What can hang from each mark
N: H W
H: A N Q
Q: H
A: H R W
M: W
R: A
W: N

Known rows, with every way that one mark hangs from another
{R {A H}}: [-3.31, 1.14, -4.21, -0.74, 4.82, 1.94, -1.77, -2.62, -0.74, 1.34, 0.79, 7.83, -1.00, -1.51, -2.77, -5.00, 1.83, 2.39]
{R {A {H N Q} W}}: [2.65, 4.00, 0.31, -0.85, 2.81, -0.57, -1.47, -2.14, -0.08, -2.38, 2.51, -0.34, 7.34, -2.01, -2.84, -1.99, 3.13, 6.08]
{H N}: [-2.88, -2.07, -3.75, -0.92, 1.37, -0.04, 4.53, -0.73, 1.25, 0.66, 0.15, 3.48, 0.71, -3.15, 2.77, 0.07, -1.41, -1.67]
{H A}: [-3.27, -2.14, -3.87, -0.28, 0.14, 0.35, 0.40, 1.54, -0.62, 2.93, -3.91, 0.67, -2.57, 0.68, -0.21, -0.33, 0.75, -1.70]
{W {N {H {A R} Q}}}: [2.92, 0.51, 3.52, 1.21, -2.58, -1.57, -2.70, 3.58, 0.85, -1.75, -1.31, -4.86, -3.75, -0.12, 1.82, 2.40, -1.34, -2.29]
{N {H Q} W}: [0.23, 0.20, -0.36, -3.27, 1.32, 0.71, -1.40, -0.51, 0.62, 0.06, 0.07, -1.71, -2.07, -0.78, -2.68, -4.39, -1.31, -3.09]
{R A}: [-4.38, -1.85, -2.84, -2.54, 4.52, 1.02, 0.81, -2.44, -1.14, 1.40, -2.43, 6.54, -3.26, -1.03, -0.35, -2.51, 0.89, 0.31]
{H A {N W} Q}: [-0.70, 0.40, -1.05, -0.93, -2.25, 1.12, -2.39, 2.09, 1.08, 0.56, -3.40, -4.28, 1.03, -0.12, -0.95, -1.39, 1.96, -1.21]
{H {N W} Q}: [-0.83, 0.05, -1.81, -1.24, 0.39, 1.67, -0.50, -0.03, 1.00, 0.34, -0.69, -0.51, 1.19, -2.07, 0.07, -1.13, -0.51, -2.07]
{M {W {N {H {A R}}}}}: [-2.54, -2.25, 2.00, 0.99, 0.02, -0.57, 1.25, -0.15, 0.32, -2.37, 1.54, 4.42, -4.89, 3.79, 2.72, -1.32, 0.32, -2.30]
{H {A R} Q}: [3.07, 2.43, -0.43, -1.88, -4.04, 1.78, -3.46, 2.69, -0.49, 1.08, -4.26, -2.06, -5.51, 0.46, 0.57, 4.10, -0.38, -3.02]
{M W}: [-4.77, -2.25, -4.91, -1.28, 4.00, 1.31, 2.85, -2.41, -1.51, 0.59, 0.62, 8.97, -2.14, 1.92, 0.53, -2.80, 1.02, -3.66]
{W {N {H Q}}}: [0.72, -1.66, 0.61, 1.71, 2.98, -3.47, -0.03, 1.78, 0.36, -1.57, 0.62, -2.93, 1.14, -2.70, 0.94, -1.29, -2.24, -3.34]
{W {N H}}: [-3.40, -4.42, -0.39, 2.40, 3.73, -2.44, 3.25, 0.18, 0.72, -0.16, 1.85, 1.71, -0.18, -1.98, 1.76, -2.28, -2.98, -2.63]
{M {W {N H}}}: [-4.69, -4.34, -0.99, 1.52, 5.45, -2.35, 3.90, -1.68, 0.03, -2.20, 3.61, 6.29, -0.19, 1.21, 1.93, -4.93, -0.26, -3.14]
{M {W {N {H A}}}}: [-4.32, -4.11, -0.25, 1.76, 2.99, -3.29, 1.90, 0.51, 0.03, -1.78, 0.97, 2.48, -0.40, 3.16, 0.98, -5.12, 2.40, -2.28]
{Q {H A}}: [-1.61, -0.83, -4.42, -1.69, -2.91, -1.42, 1.06, -0.56, -0.50, 4.27, -1.88, 1.38, -0.23, -0.99, 0.30, 0.19, 1.98, 1.63]
{M {W {N {H A Q}}}}: [-0.40, -0.87, 0.86, 0.98, 2.14, -3.86, -1.57, 2.16, -0.49, -3.12, 0.06, -2.06, 1.10, 2.32, -0.02, -4.12, 3.38, -2.68]
{H {A W} Q}: [1.98, 0.49, -0.20, -0.28, -0.58, -1.42, -1.29, 2.18, -2.24, 1.35, -4.14, -6.12, 2.38, 1.92, -2.49, 1.91, 1.80, 0.65]

Rows
[-1.03, 0.08, -0.85, -2.01, -7.60, 2.61, 1.49, -2.30, 1.81, 2.65, 0.49, 2.80, -2.53, -0.28, 2.22, 2.41, 0.12, 2.86] | {Q {H {A R} {N W}}}
[2.62, 2.08, 2.39, -3.86, -4.24, 2.52, -3.93, 0.97, 1.47, -0.40, -1.85, -3.67, -6.58, 1.79, -1.72, -0.70, -0.87, -2.25] | {N {H {A R} Q} W}
[-1.35, -2.27, -0.42, 0.33, -1.03, -1.62, 4.44, 0.28, 0.20, 0.86, -1.56, -2.89, 4.01, 0.82, 0.60, 1.17, 1.21, 2.53] | {H {A W} N}
[-0.52, -1.23, 0.33, 0.84, 4.46, -3.37, 0.41, -0.16, -0.44, -3.41, 2.67, 1.64, 1.39, 0.64, 0.86, -3.91, 0.77, -3.97] | {M {W {N {H Q}}}}
[-0.12, -3.24, 4.28, 2.99, 0.60, -0.70, 4.58, -1.09, 0.05, -0.91, 3.41, 1.20, -1.25, 0.66, 2.27, 3.00, -5.12, 0.40] | {A R {W {N H}}}
[0.71, 1.90, -0.87, 1.23, -0.49, 4.17, 1.12, -2.41, -1.01, 1.80, 3.88, 5.26, -1.28, 0.77, -1.31, 2.69, -2.48, 2.00] | {A H R W}
[3.78, 1.14, 2.11, -2.66, -0.54, -3.50, -0.38, 1.36, -0.55, -1.07, -1.94, -8.78, 2.54, 1.39, -3.02, -1.31, 1.26, 1.04] | {N {H {A W} Q}}
[-1.93, -3.70, 2.34, 5.07, 0.78, 1.42, 3.56, -0.48, -1.61, 1.70, 1.38, 3.52, -1.53, 1.18, 2.39, 6.29, -4.51, -0.04] | {A R {W N}}
[2.46, 3.20, -2.02, 1.19, 2.15, 0.58, -1.65, 0.05, -1.56, 0.72, 1.91, -1.41, 4.56, -0.48, -3.98, -0.25, 0.27, 1.72] | {A {H Q} W}
[2.21, 4.65, -0.85, -0.04, -2.87, 5.52, -3.39, -0.89, 1.82, -0.19, 3.28, 2.51, -1.33, -1.78, -0.54, 0.32, -1.40, -0.22] | {A {H {N W} Q} R}
[1.51, 1.30, -1.79, -1.36, -1.83, -1.74, -0.82, 2.85, 0.88, -0.42, -3.43, -5.18, 2.04, -1.81, 0.92, 0.97, 2.05, -1.32] | {H A N Q}
[3.71, 2.73, 0.35, -1.95, -5.07, 0.62, -1.48, 2.26, 1.61, -0.75, -2.84, -3.16, -2.22, -1.46, 2.77, 4.70, 0.19, -1.83] | {H {A R} N Q}
[-0.57, 3.81, -1.46, -1.40, 2.46, 2.87, -4.71, -2.08, 1.17, -1.01, 1.24, 2.75, 2.27, -2.10, -3.21, -5.78, 3.17, 3.24] | {R {A {H {N W} Q}}}
[-3.22, -1.58, -3.38, -1.46, -1.84, 0.94, 3.70, -4.05, 1.24, 2.91, 2.54, 4.63, 2.05, -2.78, 1.46, -1.33, -0.46, 2.01] | {Q {H {N W}}}
[4.82, 3.04, 1.86, -4.14, -3.92, -0.46, -2.71, 1.88, 1.11, -1.33, -2.14, -4.19, -5.57, 0.01, 0.22, 1.08, -0.72, -2.65] | {N {H {A R} Q}}
[2.30, -0.50, 3.98, 4.31, -2.32, -0.26, -1.88, 3.40, -1.83, 0.87, -2.71, -4.79, 0.05, 2.48, 0.87, 7.05, -1.10, 0.22] | {H {A R {W N}} Q}
[1.58, 1.99, 1.24, -1.63, -5.38, 3.51, -2.91, 1.62, 1.52, 0.05, -2.62, -2.19, -3.48, 0.60, 0.83, 2.66, 0.15, -1.49] | {H {A R} {N W} Q}
[-4.85, 0.43, -2.52, -0.51, 3.19, 3.84, -1.16, -3.81, 1.46, 0.49, 2.52, 7.31, 1.15, -1.37, -2.23, -6.34, 2.22, 3.92] | {R {A {H {N W}}}}
[1.72, 0.42, 0.29, -1.32, -5.92, 0.32, 2.26, -2.14, -1.25, 3.34, 0.05, 1.00, -1.15, 1.49, 0.68, 5.45, -0.21, 4.34] | {Q {H {A R W}}}
[0.35, 1.34, 1.51, 4.73, 5.29, -0.91, -3.61, -0.34, -2.03, -0.39, 1.57, 0.18, 5.82, -0.32, -3.16, -1.29, 2.03, 4.81] | {R {A {H Q} {W N}}}
[1.16, -1.31, 4.98, 0.76, 4.92, -4.31, -0.09, -0.85, -1.14, -2.98, 0.57, -3.15, 3.87, -0.43, -1.29, -2.36, 0.17, 3.25] | {R {A {W {N {H Q}}}}}
[2.78, 0.74, 0.94, -0.51, -1.61, -2.41, 0.85, 1.88, -0.26, -0.62, -2.54, -7.44, 5.70, 0.23, -0.29, 2.30, 2.04, 1.60] | {H {A W} N Q}
[3.08, 2.25, 2.04, 5.83, 0.14, 1.70, -2.32, 1.15, -1.35, 0.25, 3.50, 0.14, 2.20, 0.01, -0.66, 4.90, -2.48, 1.36] | {A {H Q} R {W N}}
[0.80, -0.63, 1.88, -0.31, -3.90, 1.11, 3.65, -0.28, 0.50, 0.34, -0.78, -0.82, -0.20, 1.50, 2.31, 5.14, -0.85, 2.22] | {H {A R W} N}
[3.84, -0.17, 5.63, 2.01, -0.27, -1.78, 1.16, 0.39, -0.35, -2.37, 2.35, -3.15, 0.24, -0.16, 1.26, 3.91, -4.09, -0.34] | {A R {W {N {H Q}}}}
